What can hang from each mark:
k384: k696
k76: k696
k387: k696
k696: k384 k387 k542 k946
k715: k542
k461: k696
k542: k696 k715
k946: k696

Each row was made from one small tree. Brackets hold a mark, then the marks that hang from it, in the order of their numbers. Every link used is in the known rows. Write each row's tree.
Known rows:
(k696 k946): -0.5, -2.5, -24.6, -12.0, -32.7, 5.9, 36.7, 13.9, -11.4, 21.9, -5.2, -8.3, -6.6, -1.9, 12.1, 10.1, 2.1, 6.6
(k696 k387 k542): 3.7, -0.8, -14.3, 1.3, -5.7, -6.5, -0.7, 6.8, 8.8, 13.3, 1.4, -8.1, -15.2, 3.1, -5.1, -3.4, -1.1, 3.0
(k387 (k696 k384)): -32.8, -7.3, -19.5, 0.0, -16.4, -5.6, 7.0, 6.3, -4.6, -0.6, -0.9, -30.6, 5.7, 15.9, 1.4, 2.2, 9.5, 5.6
(k542 (k696 k384 k387 k946) k715): -14.5, 13.3, 16.0, 0.7, -4.0, 5.9, -20.1, 6.8, 3.8, 0.0, 45.5, -16.8, 10.5, 13.0, -1.5, -4.1, -9.9, -16.5
(k387 (k696 k384 k946)): -23.5, -4.0, -3.6, -2.6, -11.9, -2.9, 27.4, -26.8, -13.1, -1.3, -4.4, -13.7, -10.1, 7.5, 12.1, 4.2, 2.9, 0.7
(k387 (k696 k384 k542 k946)): -13.6, -3.9, 11.3, 0.5, 14.6, -7.9, 24.7, -57.5, -14.5, -14.6, -17.8, 13.5, -11.6, -3.5, 11.4, -4.0, -1.9, -3.1
(k696 (k542 k715) k946): 23.3, -0.5, 11.5, -5.2, -5.7, 0.8, 16.3, -9.3, -9.7, 6.1, -21.8, 26.3, 3.2, -19.2, 2.3, -2.7, 2.0, -4.5
(k384 k696): -2.6, -5.3, -52.6, -7.7, -26.1, 9.9, -3.2, 70.2, 4.2, 11.1, -28.3, -21.5, 3.3, -3.1, -2.6, 4.2, 9.5, 24.2
(k946 (k696 k384 (k542 k715))): -14.6, -2.5, 5.6, -12.1, 6.7, -15.8, -8.3, 29.2, -15.8, -16.8, -15.6, 38.0, 45.8, -10.0, -10.3, 0.6, -2.2, 1.4
(k384 (k696 k542)): 7.4, -5.3, -34.8, -8.9, -2.3, 3.4, -6.3, 36.4, 2.0, -4.4, -43.4, 6.0, -1.1, -13.2, -4.4, -4.7, 5.4, 21.0
(k461 k696): 14.2, -3.9, -25.4, 3.0, -5.1, 20.2, 9.2, 32.5, -1.8, 28.4, -9.8, -30.5, -17.0, 0.2, 2.5, 8.8, 16.3, -0.6
(k696 k384 k387 (k542 k715) k946): -10.9, 10.0, 36.3, -2.0, 1.6, -8.2, -8.4, -48.4, -5.0, -6.6, 15.5, 23.0, 3.2, -9.9, -1.2, -8.4, -8.5, -18.3
(k387 (k696 (k542 k715) k946)): 32.7, -7.5, 16.8, 10.2, 22.9, -4.4, 22.7, -17.4, -1.0, -5.9, -31.1, 13.2, -12.8, -10.9, 3.4, -7.7, 6.6, -5.6
(k696 k387 (k542 k715)): 14.5, 1.1, 5.7, 6.5, -1.1, -6.6, -15.0, 19.3, 12.9, 9.6, 1.0, -1.3, -1.6, -3.4, -11.8, -9.7, 2.2, -6.9
(k387 (k696 k384 (k542 k715))): -9.8, -5.3, 13.8, 5.5, 13.0, -9.8, -13.7, -17.4, -4.8, -16.0, -20.1, 2.8, 18.0, -1.0, -7.3, -13.0, 8.0, -6.4
(k696 (k542 k715)): 13.0, -3.6, -4.3, -2.5, -10.6, -1.6, -5.1, 23.7, -0.7, 8.9, -22.1, 9.7, 21.2, -9.6, -8.9, -7.0, 8.0, -0.1
(k946 (k696 k384 k387 k542)): -23.1, -0.4, -3.6, -9.0, 8.7, -21.5, -1.9, 14.1, -5.5, -13.1, 5.6, 21.7, 14.5, 2.1, -5.8, 2.7, -11.1, 4.3
(k76 (k696 k387 k946)): 14.9, -3.8, -10.0, 11.0, -11.1, 12.9, 17.2, -2.3, 12.4, 22.2, 27.9, -31.2, -16.3, 15.5, 10.6, 17.3, 5.8, 10.0
(k715 (k542 (k696 k387 k946))): 21.4, -0.9, -11.6, 1.3, 8.8, 21.7, 9.8, -0.7, 9.5, -13.3, 19.7, -14.2, -37.4, 24.4, 4.1, 12.9, -9.0, 5.3

Write each row's tree:
19.6, 1.8, -6.5, 2.9, 12.8, 1.4, 6.2, -2.9, 8.6, -3.4, -24.2, 13.2, -34.4, -14.9, 3.5, -6.9, -6.6, 9.3	(k384 (k696 k387 k542 k946))
0.3, 0.5, 29.4, 2.3, 5.2, 8.7, -6.4, -47.5, -9.9, -4.3, 5.8, 19.2, 31.5, -6.6, 5.4, 5.5, 5.2, -3.4	(k76 (k696 k384 (k542 k715) k946))
-3.3, -2.3, 30.6, 4.0, 18.2, -6.7, 7.5, -49.0, -11.5, -16.9, -17.9, 20.5, 4.3, -9.5, 3.8, -9.6, 2.0, -12.7	(k387 (k696 k384 (k542 k715) k946))
16.8, 8.5, 1.0, 7.8, 0.5, 9.5, -2.7, 41.2, 13.2, 11.8, 28.9, -23.8, -7.5, 11.4, -2.0, -3.2, -5.0, -10.3	(k542 (k696 k387 k946) k715)
-18.0, 1.2, 3.6, 4.3, -16.8, 8.9, 1.6, -35.4, 2.5, 11.9, 42.6, -23.0, -1.6, 17.2, 11.0, 16.8, 0.5, 3.0	(k76 (k696 k384 k387 k946))
-8.2, 4.7, -0.1, -5.7, 4.4, 17.1, -4.4, -33.4, 1.5, -24.5, 35.1, -5.2, -17.2, 25.9, 4.3, 13.6, -13.6, -1.4	(k715 (k542 (k696 k384 k387 k946)))
-11.4, 2.2, 21.4, 6.1, 12.0, 2.3, -0.5, -62.8, -0.2, -2.9, 26.4, 3.6, -2.4, 7.9, 9.3, 7.8, -3.3, -0.5	(k76 (k696 k384 k387 k542 k946))
20.8, -9.3, -3.3, 6.7, 18.2, -5.3, 42.3, -28.2, -5.1, -3.2, -33.3, 5.4, -28.4, -4.9, 10.6, -1.9, 3.3, 3.4	(k387 (k696 k542 k946))
-28.5, 7.3, 0.1, -8.8, -31.2, -1.7, 10.2, -24.4, -6.8, 9.2, 32.3, -9.4, -10.2, 5.8, 8.2, 7.1, -7.9, -5.1	(k696 k384 k387 k946)
24.7, 0.9, -7.8, 9.6, 13.2, -1.0, -35.7, 38.3, 21.4, -4.9, -23.2, 2.5, -6.7, -13.9, -16.0, -14.0, 2.4, 5.2	(k384 (k696 k387 (k542 k715)))
-7.7, 3.9, 5.7, -6.0, -4.2, 19.6, 18.6, -32.6, -19.2, 14.8, 2.5, -7.3, -13.0, -6.9, 14.3, 12.0, 7.0, -12.4	(k461 (k696 k384 k946))
13.1, 1.8, 1.4, -0.2, 0.9, -4.8, 22.8, -25.3, 1.1, 10.9, -1.9, 10.6, -30.3, -6.3, 7.0, -2.7, -7.3, -3.5	(k696 k387 k542 k946)
-15.5, -2.2, 10.3, -4.9, 1.6, 5.9, 8.7, -56.5, -14.6, -3.0, 4.1, 12.8, 16.3, 0.0, 13.2, 10.5, 1.8, 5.2	(k76 (k696 k384 k542 k946))
-9.6, 2.2, 15.6, -3.7, 15.4, -21.6, -18.6, 21.7, -1.3, -14.3, 6.6, 28.8, 27.5, -2.9, -13.7, -3.5, -8.1, -3.9	(k946 (k696 k384 k387 (k542 k715)))
21.9, -4.1, -17.2, -1.9, 1.6, 4.1, -24.7, 44.7, 6.1, -7.1, -45.0, 12.3, 14.6, -19.6, -12.3, -10.7, 8.8, 12.5	(k384 (k696 (k542 k715)))
9.9, 1.5, -25.5, 0.9, -11.6, 6.8, 9.1, 31.6, 11.9, 10.3, -10.7, -14.8, -33.4, -5.0, 4.6, 2.5, -2.3, 12.6	(k384 (k696 k387 k946))
-27.4, 11.3, -4.4, -4.4, -7.7, 4.4, -0.8, -0.3, 0.1, 0.7, 45.4, -23.2, -6.0, 18.8, 5.9, 2.1, -13.4, -8.2	(k542 (k696 k384 k387 k946))
-22.6, 10.8, -1.3, 1.1, -9.9, 2.9, -41.2, 44.2, 12.1, 1.8, 45.9, -32.9, 25.0, 22.4, -12.9, -6.4, -4.4, -11.2	(k542 (k696 k384 k387) k715)
21.9, -8.3, -9.3, -7.5, 9.4, -12.4, 8.2, 60.4, -6.2, -2.9, -27.8, 31.0, 31.5, -13.1, -11.0, 2.1, 3.1, 9.0	(k946 (k696 (k542 k715)))
-6.6, 1.0, 24.6, 11.5, 10.2, 0.9, -41.8, -22.8, 12.1, -3.0, 27.4, -9.7, 27.9, 9.2, -8.9, -1.3, 5.9, -2.9	(k76 (k696 k384 k387 (k542 k715)))
-17.7, 6.9, 21.0, -2.7, -5.6, -10.4, -33.4, -15.2, 3.3, -1.4, 15.0, 4.7, 17.8, -1.6, -11.7, -8.9, -2.6, -12.8	(k696 k384 k387 (k542 k715))
-31.7, -0.5, -18.8, -10.7, -15.8, -15.8, 1.4, 44.2, -2.4, -0.7, 20.0, -5.1, 17.5, 12.9, -4.6, 11.4, -6.7, 8.1	(k946 (k696 k384 k387))
22.1, -9.6, -0.2, 12.8, 16.1, -5.5, 3.3, 15.6, 6.4, -3.9, -34.1, -4.8, 0.0, -1.7, -8.1, -11.9, 12.7, -0.2	(k387 (k696 (k542 k715)))
33.4, 4.6, 11.2, 9.5, 17.3, 2.9, -13.7, 5.1, 12.6, -4.7, -23.5, 21.4, -19.6, -22.0, -5.3, -12.0, -3.5, 0.8	(k384 (k696 k387 (k542 k715) k946))
